Each row was made from one walk, in order. Every step used is in the known rows, and no mark comes twice. Write each row's walk.
In the rows, 128 means zero.
Known rows:
raru lurida: [124 140 114 114 124 120 158 117 117 110  97 146 133 116 141 122 150 151
 135 102 129 112 139 142 108 116 147 132]
seze lurida: [141 132 126 120 152 130  55  98 118 104 132 129 132 124 126 126 141 112
 134 110 123 161 120 131 117 126 123 129]
gopa vidipi seze ripuri lurida: [143 153 158 141 160 160  91 142 140 129 122 126  56 103 123 120 114 136
 127 108 121 183 121 126 120 122 119 150]
zofu seze ripuri lurida raru: [147 133  89 128 155 137  92  60 111 125 164  81  79 125 150 108 152  94
 132 107 107 172 112 100 122 115 118 112]
vidipi gopa raru lurida deto: [104 147 105  93 135 101 151 150 157 136 130 131 208 137 133 130 110 150
 139 144 151 138 117 158  99 124 148 129]
gopa raru lurida deto: [112 138  91  97 138 101 156 122 126 108 118 135 183 118 147 133 109 169
 142 134 145 143 138 157  94 133 146 126]
deto lurida raru gopa: [115  95 157 102 113 103  92 136 121 138 123  85 125 142 141 121 136 139
 142 169 132 134 167 131 168 107 117  83]
lurida deto: [121 141 120 127 123 101 108  78 148 121 120 146 131 123 134 132 100 130
 144 133 121 160 129 125 116 128 117 129]
lurida seze vidipi gopa: [123 175 119 155  96 149 109 128 152 165 130 166 148 146 110 127  98 106
 105 146 111  70  89 115 133 158 131 147]
lurida raru gopa vidipi: [120  87 202 161 104 100 150 199 130 151 123  88 113 148 117 142 159 133
 142 144 117 122 159 122 159  71 110 108]
gopa vidipi seze ripuri lurida deto: [142 155 154 126 170 141  74 126 172 139 125 133  43 108 125 120  68 145
 138 120 122 214 122 130 110 126 108 143]
ripuri seze: [123 131 112 140 116 122 147  85 122 113  93 157 119 117 130 121 135 115
 140 135 128 116 122 117 126 151 121 142]
pizo raru lurida seze: [116 121  83 115 114 125 163 117 119 112  91 186 158 102 140 129 123 168
 131 141 160  89 146 127 124 155 133 137]
zofu seze lurida deto: [149 133 117 110 169 113  86  78 147 112 154 131 109 127 131 130  96 106
 142  97 122 179 110 129 103 144 115 117]
raru lurida seze zofu: [123 157 111 116  99 132 230 102 113 112 102 196  95  90 129 129 104 146
 115 109 120  82 125 123 109 168 144 158]
seze vidipi: [141 136 102 156 104 146 107 104 124 132 128 132 134 148 131 133 141 114
 108 125 110  96 118 120 129 127 130 134]
gopa raru lurida seze: [107 166  99 112 121 118 177 128  98 110 104 165 187  96 138 128 112 168
 133 134 140  90 129 144 106 166 147 148]
deto lurida seze vidipi gopa: [124 186 113 111 112 155  66 135 158 171 126 161 143 141 125 118  72 118
 109 171 123  80  92 127 145 181 124 126]
vidipi seze: [122 130 137 132 112 122 149 100 115 103 108 136 112 113 127 128 126 146
 130 102 143 119 138 129 129 113 139 143]
pizo raru lurida: [124  86  77 111 121 128 157 125 117 105 101 150 163 123 145 132 165 160
 131 133 164 109 154 134 123 117 137 123]
zofu seze lurida raru gopa vidipi: [150  79 198 147 150 114 130 199 131 144 156  73  90 152 111 137 159 110
 140 106 118 139 140 126 147  87 110  97]
lurida raru gopa vidipi seze zofu: [126  69 206 158  83 115 242 199 118 140 129  98  54 129 107 146 136 147
 119 117 131 102 164 117 166  80 132 123]
gopa raru: [111 134 105 137 119 119 141 111  94 102 136 123 200 120 138 137 150 133
 131 145 133 127 128 131 123 133 132 138]
vidipi gopa raru: [102 141 118 131 115 120 140 139 123 127 148 122 225 140 124 136 149 115
 129 155 143 121 108 133 128 125 135 139]
pizo raru lurida seze ripuri: [126 131  61 116 136 148 131 117 123 114 111 186 124  89 135 125 117 153
 122 129 143 126 142 120 116 164 134 156]
vidipi gopa raru lurida: [104 141 107 106 127 123 166 165 123 127 127 126 218 135 130 128 154 143
 128 134 150 107 117 154 108 118 159 137]

Which walk is each row?
[136 171  98 130 112 148 143 122 127 136  98 176 120 122 130 122 102 148
 108 114 116  60 118 133 111 160 147 142] | raru lurida seze vidipi
[125 135  76 123 123 150 169 169 133 149 113 134 188 157 126 124 142 122
 106 146 143  61  99 147 110 155 159 134] | ripuri seze vidipi gopa raru lurida
[149 130 120 123 159 133 103  94 118 105 149 124 119 127 129 126 142 101
 132  86 122 147 111 125 114 137 123 126] | zofu seze lurida
[118  98 195 119 121 109 109 205 137 157 121  82 106 144 131 129 134 149
 145 170 128 129 161 135 169  94 104  87] | deto lurida raru gopa vidipi
[122 146  83 108 128 129 133 161 160 156 141 124 200 163 129 135 103 141
 112 147 140 107 105 157 102 130 155 123] | seze vidipi gopa raru lurida deto
[141  94 226 140 153 134 112 214 142 129 119 118  89 128  95 139 122 142
 131 103 138 153 154 147 145 108 119 133] | raru gopa vidipi seze lurida
[144  74 161 128 145 111 112 130 114 123 160  72 112 148 122 131 159  98
 137 106 121 145 145 121 149 101 122  93] | zofu seze lurida raru gopa
[139 137 124 106 160 110  38  84 149 113 135 135 124 122 128 126  93 119
 142 123 124 195 121 136 106 133 113 120] | seze lurida deto
[117  85 161 144  96  98 136 132 116 131 127  92 131 145 126 132 161 123
 139 144 122 124 163 118 160  84 123 106] | lurida raru gopa
[139 139 107 154 113 155 151 130 149 157 162 126 142 168 118 132 144  85
 104 111 114  74  87 115 129 129 135 131] | zofu seze vidipi gopa
[126  86 166 133 121 109  92 104 121 135 125  77 125 148 134 120 159 111
 141 161 119 157 155 120 160  97 113  92] | ripuri lurida raru gopa
[129 135  89 154 119 153 169 150 127 149 178 109 202 171 123 139 148  94
 101 130 126  74  86 124 127 138 143 133] | zofu seze vidipi gopa raru
[135  78 166 123 134 106  65 138 115 125 142  77 126 148 119 128 157 110
 138 132 124 158 155 128 151  90 119  97] | seze lurida raru gopa
[149 113 114 118 148 111  93  87 103 111 158  80 109 139 137 124 154 103
 137  90 128 137 116 115 121 101 128  94] | zofu seze lurida raru
[120 106 208 169 115 124 160 202 147 143 117 134 122 131 108 145 148 127
 136 139 108 127 153 130 152 106 109 138] | raru gopa vidipi
[136  96 156 128 139 131  89 112 122 130 137  75  64 127 128 115 134 122
 129 124 127 185 159 115 155  98 127 115] | vidipi seze ripuri lurida raru gopa
[144 126 116 119 156 131  77  87 121 108 105 141 112 119 124 117 130  99
 138 123 130 150 114 128 115 156 119 131] | ripuri seze lurida
[127  85 212 164  95 138 252 202 133 132 120 144  65 118  98 149 125 142
 111 113 124 108 158 126 157 114 127 154] | raru gopa vidipi seze zofu
[146 150  97 132 165 159 104  63 126 117 156 126  87 113 143 113 139  88
 125 105 102 181 106 110 113 150 114 140] | zofu seze ripuri lurida
[132 177 122 142 120 160  67 101 160 170 129 154 141 147 118 115  96  92
 106 164 109 102  81 117 132 171 117 134] | ripuri lurida seze vidipi gopa
[145 137 177 116 164 116  76 156 164 125 121 132  77 119 113 134  70 153
 142 101 143 181 125 147 108 114 118 129] | gopa vidipi seze lurida deto
[115 178  78 116 144 141 146 129 100 113 123 166 154  80 136 122 107 161
 126 119 125 127 125 135  97 172 150 168] | gopa raru lurida seze ripuri
[111 150  91 115 103 131 246 119  88 106 117 183 155  88 135 133 108 156
 112 129 132  81 124 132 108 180 152 156] | gopa raru lurida seze zofu
[119 131 110  91 118 104  74  96 109 126 123  91 123 129 158 115 132 138
 142 155 139 129 139 125 143 108 121  87] | deto lurida raru
[137 143  91 144 142 148 143  89 121 114 157 134  92 110 132 124 141 103
 125  85 104 151 116 108 114 138 125 154] | zofu seze ripuri
[120 162 112 101 104 138 156  86 115 122 117 187  95  88 138 123  73 137
 117 155 119 108 119 115 138 199 119 140] | deto lurida seze zofu
[130 143 115 152 104 150 106 134 151 157 141 129 155 167 115 133 139  98
 104 136 117  91  97 121 132 120 134 135] | seze vidipi gopa
[121  48 182 161 112 131 184 218 140 130 109 133 124 133 107 154 143 165
 129 145 165 116 178 130 171 100 114 131] | pizo raru gopa vidipi seze
[138 136  98 124 146 130  44  64 113 125 143  86  92 125 149 107 147 104
 132 134 109 189 122 105 125 105 117 115] | seze ripuri lurida raru
